Known rows, with every way that one mark hangs from another
(felomo (kekol fope loba) razile): [ 5.69, -1.79, -0.23,  2.21, -2.95, -0.87, -1.09,  1.23, -1.04, -0.11,
  0.35,  0.18, -3.62,  3.61, -0.40,  2.43, -2.79,  0.33, -1.97,  1.62,
  0.00,  0.64,  2.28]
(puvuku (kekol felomo fope) (zazinil loba)): [ 4.79, -1.02, -0.51, -0.97,  0.99, -1.69, -4.03, -0.43, -1.78,  2.25,
 -5.07, -3.42, -2.23,  3.23, -0.63,  0.05, -1.06,  0.86, -3.21,  3.55,
  3.52,  1.67,  0.79]
(zazuz (loba (kekol (felomo razile) fope puvuku))): [ 4.55, -0.10, -1.28,  1.20, -0.73, -0.35, -3.58, -1.39, -0.18,  1.62,
 -0.10, -1.68, -5.14,  1.04,  0.27,  2.99,  0.52, -1.70, -4.41,  2.20,
  0.61,  0.21,  4.14]
(razile (felomo (kekol fope loba puvuku))): [ 3.64,  0.13,  1.75,  1.68, -3.40, -3.10, -3.71, -0.79, -0.44, -0.04,
 -1.00,  1.32, -5.45,  1.10, -0.01,  1.86, -1.69, -0.16, -3.68,  1.96,
  1.15,  0.58,  3.59]
(loba kekol zazuz): [ 3.22,  1.59, -1.68,  0.25, -1.26, -1.72, -0.10, -0.19,  1.94,  1.54,
 -2.43, -2.86, -1.05,  0.35, -0.74, -0.01, -1.36, -2.22, -4.54,  1.84,
 -0.99,  1.03,  4.25]
(zazinil loba puvuku): [ 3.61,  2.59,  1.00, -0.29,  1.11, -2.43, -0.31,  2.59, -0.26, -1.45,
 -1.45, -1.00,  0.28,  3.92, -0.85,  2.06, -1.92, -0.99, -2.59,  1.89,
  2.80, -0.98,  3.77]
(fope (zazuz (loba kekol))): [ 4.19,  2.51, -1.06, -1.46,  0.58, -2.08, -0.84,  1.11,  0.46,  1.18,
 -1.54, -1.80, -1.95,  1.10, -0.66,  1.43,  0.51, -0.49, -2.27, -0.83,
 -0.20, -1.28,  3.26]
(loba kekol): [ 3.90,  1.67, -1.94,  1.85, -0.93, -1.78, -1.91, -0.07,  0.17,  1.46,
 -1.93, -1.56, -1.60,  0.28, -0.86,  1.23, -1.57, -2.25, -3.31,  1.63,
 -1.16,  0.07,  3.60]
(puvuku kekol zazinil): [ 4.03,  0.52, -3.53, -0.81,  1.59, -2.02, -2.87,  0.06, -1.07,  1.26,
 -4.00, -3.41, -0.85,  1.74, -0.58,  1.55, -2.22,  0.46, -0.90,  2.65,
  1.70, -1.18,  0.33]
(zazinil loba): [ 4.14,  1.96,  0.68, -0.34, -0.02, -2.23, -0.82,  1.03, -0.38,  0.45,
 -1.41, -1.89, -0.40,  2.18, -0.75,  1.67, -2.52,  0.61, -1.67,  2.27,
  1.10,  0.34,  3.18]
(razile felomo): [ 3.53,  2.44,  1.03,  1.35, -1.00, -2.96, -1.54, -1.54, -0.46,  0.58,
 -0.98, -1.46, -2.74, -0.84,  0.03,  2.80, -1.62,  0.83, -1.84,  2.20,
 -0.12, -0.45,  3.84]
(razile (felomo kekol)): [ 4.25,  1.42,  1.48,  1.39, -2.12, -3.60, -1.62, -0.19, -0.33,  0.56,
 -0.56, -0.66, -3.47,  0.89, -0.50,  3.13, -2.23, -0.43, -1.28,  1.88,
 -0.09, -0.63,  3.31]
(kekol (puvuku (zazinil loba))): [ 3.72,  1.15, -2.13, -0.01,  0.51, -1.73, -2.37, -0.09, -0.25,  0.57,
 -2.84, -1.63, -1.03,  2.42, -0.25,  1.41, -2.19, -0.43, -3.36,  2.41,
  3.79, -0.50,  2.53]
(zazuz (loba (kekol felomo fope puvuku))): [ 3.95,  0.34, -1.06,  0.65, -0.78, -0.99, -4.43, -1.36, -0.41,  1.80,
 -1.07, -1.31, -4.91,  0.73,  0.22,  2.45,  0.48, -2.22, -4.81,  1.94,
  0.62,  0.47,  4.54]
(fope (zazuz loba)): [ 3.87,  2.92, -0.76, -2.18,  1.11, -2.09, -0.11,  0.53, -0.06,  0.56,
 -1.00, -2.09, -1.60,  0.89, -0.29,  2.13, -0.30,  1.07, -1.32, -0.82,
  0.24, -1.51,  3.18]
(felomo (kekol (fope zazuz) loba puvuku) razile): [ 4.82, -1.09, -0.85,  0.96, -2.63, -0.18, -0.62,  0.71,  0.47, -0.73,
  0.19,  0.53, -4.44,  3.81, -0.58,  1.00, -2.38,  0.01, -3.54,  0.35,
  1.25,  0.56,  2.11]
(zazinil (loba zazuz) (puvuku kekol)): [ 2.79,  2.00,  0.68, -2.69,  1.61, -2.27,  0.45,  2.96,  1.58, -1.59,
 -2.38, -2.60, -0.04,  4.18, -0.92,  0.66, -2.13, -0.56, -3.15,  2.72,
  2.72, -0.13,  2.66]
(zazuz (loba (kekol fope (puvuku zazinil)))): [ 4.79,  0.12, -2.12,  0.88, -0.29, -1.83, -4.85,  0.75, -0.68,  2.15,
 -1.96, -0.38, -4.04,  0.98,  0.07,  2.28,  0.52, -2.28, -3.57,  1.90,
  1.64, -0.48,  4.19]
(kekol loba): [ 2.97,  1.51, -0.77,  0.00, -1.04, -2.22, -2.15, -0.86, -0.89, -0.60,
 -1.68, -1.17, -1.23,  1.39, -0.16,  1.77, -2.04,  1.57, -2.96,  1.25,
  0.04, -0.33,  2.57]
(zazinil (loba kekol)): [ 4.35,  1.47,  0.22,  0.60, -0.60, -2.32, -1.67,  1.75,  0.35,  1.34,
 -2.30, -1.55, -0.81,  2.40, -1.26,  0.81, -1.43, -1.09, -3.03,  2.26,
  0.53,  0.53,  3.33]
(fope (zazuz (loba (kekol felomo)))): [ 3.97,  2.34, -0.69, -1.66,  0.55, -1.92, -1.09, -0.39,  0.28,  1.55,
 -2.01, -2.84, -2.16,  1.30, -0.55,  1.29,  0.88, -0.27, -3.24, -0.71,
  0.08, -0.91,  3.11]
(zazinil (loba (kekol fope) zazuz)): [ 4.28,  0.56,  1.13,  0.10, -1.59, -1.97, -0.92,  1.67,  1.13,  1.82,
 -2.80, -1.61, -1.59,  1.91, -0.89, -0.96, -1.14, -1.47, -4.62,  2.73,
  0.99,  2.67,  4.54]

Rows
[ 3.55,  1.21, -1.52, -0.08, -0.10, -1.49, -3.83, -1.47,  0.21,  1.37,
 -0.81, -2.22, -3.84,  1.06,  0.19,  3.20,  0.28, -1.87, -4.34,  1.69,
  0.49, -0.83,  3.80]	(zazuz (loba (kekol felomo puvuku)))
[ 4.87,  0.61,  0.01,  0.55, -2.06, -1.84, -0.76,  1.25, -0.61,  0.74,
 -1.23,  0.11, -3.06,  2.22, -1.10,  0.70, -2.62, -1.52, -1.82,  0.09,
 -0.22,  0.87,  3.23]	(felomo (kekol (fope zazuz)))
[ 3.31,  0.19,  1.96,  0.86, -3.47, -3.16, -2.59, -0.87,  0.50, -0.08,
 -1.21,  0.65, -5.23,  1.08,  0.07,  1.12, -1.66, -0.23, -4.50,  2.19,
  1.28,  1.16,  3.99]	(razile (felomo (kekol fope (loba zazuz) puvuku)))
[ 4.26,  1.13,  0.25,  0.52, -1.03, -1.46, -1.90,  1.30,  0.73,  1.20,
 -2.52, -0.26, -2.49,  2.12, -1.15, -1.06, -0.92, -1.63, -4.78,  1.51,
  1.79,  1.89,  4.05]	(zazinil (loba (kekol (fope zazuz) puvuku)))
[ 1.16,  0.89, -0.84, -1.68, -1.33, -0.86, -1.75, -4.56,  1.18, -0.82,
 -2.30, -3.30, -2.69,  1.83,  0.51,  0.51, -1.52,  1.08, -7.65,  1.87,
  2.01,  1.42,  2.99]	(kekol felomo (loba zazuz) puvuku)
[ 3.97,  0.36, -1.40, -0.88,  0.18, -0.67, -3.30, -2.97, -1.04,  1.65,
 -3.50, -2.30, -4.09,  1.73,  0.29,  0.38,  0.71, -0.12, -5.72,  0.72,
  4.09,  1.00,  3.15]	(kekol felomo (fope (zazuz loba)) (puvuku zazinil))
[ 4.45, -1.75, -0.84,  1.12, -3.27, -0.24, -0.56,  0.26,  0.98, -0.82,
  0.32, -0.21, -4.42,  3.58, -0.14,  1.39, -2.97, -0.48, -4.12,  1.92,
  1.16,  1.38,  2.78]	(felomo (kekol fope (loba zazuz) puvuku) razile)
[ 4.88, -0.21, -0.27,  2.44, -1.26,  0.75, -0.82, -3.44, -1.51,  1.16,
 -0.51, -3.02, -3.53,  0.80,  0.29,  2.12, -1.51,  0.48, -3.70,  2.65,
  0.17,  2.34,  3.42]	(kekol (felomo razile) fope)
[ 2.84,  0.20, -0.19, -1.81, -0.21, -0.92, -2.81, -2.23, -0.72,  0.29,
 -3.39, -2.64, -3.68,  1.64, -0.44, -0.70, -0.99,  1.98, -4.40,  1.10,
  0.55,  1.86,  1.10]	(puvuku (kekol felomo (fope zazuz) loba))
[ 3.67,  2.59, -1.57, -1.51,  0.44, -1.68, -1.25,  0.48,  1.01,  0.80,
 -1.32, -1.51, -2.56,  1.09, -0.63,  1.27,  0.36, -0.92, -3.09, -0.73,
  0.57, -1.23,  3.41]	(fope (zazuz (loba (kekol puvuku))))
[ 4.01,  0.26,  1.49, -0.13, -1.59, -1.62, -1.19, -0.05,  0.91,  2.13,
 -3.20, -2.72, -1.85,  2.32, -0.82, -1.00, -0.78, -1.10, -5.84,  2.82,
  1.21,  3.22,  4.35]	(zazinil (loba (kekol felomo fope) zazuz))
[ 2.56,  1.12, -1.24, -0.44,  1.39, -0.89, -1.26, -0.43, -0.24, -2.15,
 -1.35, -2.62, -1.77,  3.69, -0.24,  2.48, -1.54,  0.39, -3.68,  1.80,
  1.59, -1.11,  1.29]	(zazinil (puvuku (kekol (felomo razile) loba)))
[ 5.08, -0.35, -0.56,  0.05, -1.64, -2.04, -1.99,  1.77, -0.26,  0.97,
 -2.65,  0.28, -2.88,  3.90, -1.14, -0.18, -2.13, -1.80, -3.20,  0.85,
  3.40,  0.65,  2.60]	(felomo (kekol (fope zazuz) (puvuku (zazinil loba))))
[ 4.05,  0.28, -1.66,  2.14, -1.49,  0.78, -1.41, -2.61,  0.63,  1.37,
 -1.69, -1.91, -4.26,  1.10, -0.54, -0.38, -0.10, -2.01, -6.51,  1.12,
  0.72,  2.00,  3.62]	(loba (kekol (felomo razile) (fope zazuz) puvuku))
[ 6.23, -1.12, -0.70,  2.67, -2.39, -0.45, -0.04,  1.23, -0.83,  0.58,
  0.94, -0.56, -3.56,  2.69, -0.56,  2.84, -3.27, -1.05, -0.88,  2.06,
 -0.47,  0.59,  2.98]	(felomo (kekol fope) razile)
[ 4.84,  0.58, -0.12,  1.07, -0.75,  0.61,  0.47, -3.07, -0.95,  1.12,
 -1.18, -3.29, -3.18,  1.06, -0.12,  0.47, -0.83,  1.19, -4.01,  0.78,
  0.59,  2.21,  3.11]	(kekol (felomo razile) (fope zazuz))
[ 2.97,  0.14, -0.35, -0.69, -1.20, -0.55,  0.36, -3.43,  0.41, -0.28,
 -1.50, -4.77, -1.53,  2.46,  0.18,  1.65, -1.22,  2.76, -5.48,  1.92,
  0.60,  1.15,  2.12]	(kekol (felomo razile) (loba zazuz))
[ 4.62, -0.72, -1.33, -2.23,  1.71, -1.32, -0.85, -0.36,  0.22,  1.66,
 -4.13, -6.01, -0.66,  4.12, -0.47,  0.97, -1.28,  2.01, -2.99,  3.67,
  3.40,  0.65, -0.13]	(puvuku (kekol (felomo razile)) (zazinil (loba zazuz)))
[ 2.14,  0.79, -0.22, -1.22,  0.40, -1.28, -1.86, -0.76, -0.07, -1.63,
 -2.85, -2.03, -2.44,  2.88, -0.15,  0.46, -1.21, -0.23, -5.27,  2.08,
  1.84,  0.86,  2.72]	(zazinil (puvuku (kekol felomo fope (loba zazuz))))
[ 3.59,  0.53,  0.10, -0.34, -0.99, -0.73,  0.00, -0.58,  2.29,  1.08,
 -1.86, -3.66, -1.60,  3.05, -0.65,  0.17, -1.22, -1.03, -6.04,  3.05,
  1.79,  1.90,  3.50]	(zazinil (loba (kekol (felomo razile) puvuku) zazuz))
[ 4.83,  0.71, -0.89,  0.86, -0.79, -1.96, -3.68,  0.95, -0.84,  1.98,
 -0.96, -0.66, -3.79,  0.31, -0.10,  2.65,  0.14, -1.74, -2.57,  1.68,
 -0.41, -0.17,  4.57]	(zazuz (loba (kekol fope)))
[ 3.80,  2.10,  0.41,  0.62,  0.46, -2.63, -1.13,  3.36,  0.30, -0.48,
 -2.13, -0.55, -0.06,  4.04, -1.30,  1.07, -0.94, -2.74, -3.92,  1.83,
  2.32, -0.65,  4.00]	(zazinil (loba kekol) puvuku)
[ 1.49,  1.46, -1.60, -1.31, -1.43, -1.27, -1.36, -1.87,  1.43, -1.40,
 -1.73, -1.43, -2.08,  1.37,  0.33,  0.52, -2.37,  0.76, -5.62,  1.65,
  1.55,  0.56,  3.18]	(kekol (loba zazuz) puvuku)
[ 4.25, -0.01, -0.98,  1.59, -2.62, -1.08, -2.51,  0.04, -0.34,  0.14,
 -0.31,  0.85, -4.25,  1.92, -0.52,  1.54, -3.64, -2.84, -2.93,  1.84,
  0.61,  0.80,  3.86]	(felomo (kekol fope puvuku))
[ 4.85, -0.40, -0.57,  0.06, -0.52, -2.55, -2.10,  0.44, -0.29,  2.92,
 -5.29, -3.15, -0.57,  3.07, -0.90, -0.51, -0.12, -0.68, -5.12,  2.77,
  3.29,  1.69,  3.01]	(puvuku (zazinil (loba (kekol felomo fope) zazuz)))
[ 3.06,  0.07,  0.39, -0.13, -2.33, -1.66, -1.59, -0.90, -0.31,  0.12,
 -2.51, -0.81, -2.49,  0.92,  0.04, -0.31, -1.46,  1.27, -4.85,  1.77,
  0.48,  2.48,  3.97]	(kekol fope (loba zazuz))
[ 4.69, -1.08, -2.48,  2.50, -0.77,  0.84, -2.59, -3.91, -1.20,  1.26,
 -2.07, -2.69, -3.85,  1.66,  0.34,  1.51, -1.20, -0.16, -5.46,  3.08,
  3.44,  1.73,  2.72]	(kekol (felomo razile) fope (puvuku zazinil))
[ 4.14,  1.91,  1.13,  0.58,  0.19, -2.26, -1.04,  3.64,  0.26, -0.06,
 -2.78,  0.20, -0.92,  3.98, -1.49, -0.53, -0.10, -2.58, -4.71,  0.94,
  2.61,  0.53,  4.35]	(zazinil (loba (kekol (fope zazuz))) puvuku)
[ 5.16, -1.77,  0.06,  1.13, -3.14, -0.90,  0.14,  1.14,  0.16, -0.08,
  0.00, -0.69, -3.32,  3.64, -0.27,  1.60, -2.70,  0.43, -2.84,  1.74,
  0.10,  1.20,  2.74]	(felomo (kekol fope (loba zazuz)) razile)
[ 4.22,  0.40, -0.77,  0.05, -0.45,  1.17, -1.02, -3.23, -0.06,  0.55,
 -0.21, -2.38, -5.19,  1.33,  0.58,  1.46,  0.02,  0.50, -5.19,  0.88,
  2.02,  1.45,  3.39]	(kekol (felomo razile) (fope (zazuz loba)) puvuku)
[ 3.83, -0.05, -1.08, -2.88,  1.69, -2.28, -1.99, -0.52, -0.01,  1.80,
 -5.25, -5.47, -0.53,  3.66, -0.61,  0.21, -1.28,  1.31, -3.40,  3.38,
  3.36,  0.71,  0.27]	(puvuku (kekol felomo) (zazinil (loba zazuz)))
[ 3.99,  1.05, -0.90, -1.63,  0.83, -1.05, -2.15,  0.48, -0.43,  0.71,
 -1.92, -1.82, -3.72,  0.41, -0.35,  0.68, -1.23,  0.57, -1.33,  1.22,
 -0.04,  0.59,  2.19]	(puvuku (kekol (fope (zazuz loba))))
[ 4.53, -2.10, -2.09, -0.02,  0.34, -0.82, -4.01, -1.78, -1.94,  1.36,
 -4.27, -3.50, -2.99,  2.93, -0.04,  0.79, -0.75,  2.31, -3.80,  3.04,
  2.74,  1.05, -0.27]	(puvuku (kekol (felomo razile) fope loba) zazinil)
[ 2.85,  0.36, -1.33,  0.90, -2.42, -0.22, -1.87, -3.18,  1.63,  1.64,
 -2.89, -2.65, -3.84,  0.23, -0.11, -1.22, -0.81, -2.98, -8.12,  2.57,
  0.74,  3.42,  4.92]	(loba (kekol felomo fope puvuku) zazuz)
[ 3.75, -1.03, -0.64, -0.03, -0.44,  0.12, -2.78, -2.37, -1.06,  0.11,
 -1.86, -2.87, -4.13,  1.90,  0.05,  1.08, -1.61,  2.10, -3.73,  2.87,
  0.36,  1.72,  0.98]	(puvuku (kekol (felomo razile) fope loba))
[ 1.94,  1.91, -1.19, -1.76,  1.13, -1.97, -0.97,  1.01,  0.77, -2.22,
 -2.08, -1.81, -1.02,  2.89, -0.41,  1.27, -1.92, -0.28, -3.53,  1.75,
  1.49, -0.97,  2.09]	(zazinil (puvuku (kekol (loba zazuz))))
[ 5.36, -0.16, -1.01,  1.22, -0.27, -2.81, -3.23,  1.86, -1.23,  2.62,
 -4.57, -1.55, -0.62,  2.79, -1.07,  0.24, -0.50, -0.89, -3.15,  2.49,
  2.87,  0.66,  2.65]	(puvuku (zazinil (loba (kekol fope))))
[ 3.19,  1.03, -2.12,  1.28, -0.38,  0.94, -0.60, -4.46,  0.30, -0.31,
  0.17, -3.75, -3.10,  1.25,  0.37,  3.08, -2.36,  0.12, -4.55,  2.50,
  1.16,  0.40,  2.59]	(kekol (felomo razile) puvuku)
[ 3.88, -1.91, -1.91,  1.74, -1.33,  0.18, -3.80, -3.83, -1.48,  0.51,
 -2.84, -1.89, -4.04,  2.85,  0.66,  0.96, -0.49,  1.57, -6.73,  2.61,
  3.92,  1.67,  1.86]	(kekol (felomo razile) fope loba (puvuku zazinil))
[ 3.94,  0.05,  2.54,  0.87, -3.44, -3.69, -2.16, -0.16, -0.12,  0.47,
 -1.54,  0.05, -4.35,  1.25, -0.09,  1.38, -1.56,  0.39, -3.49,  1.90,
  0.47,  1.03,  3.81]	(razile (felomo (kekol fope (loba zazuz))))
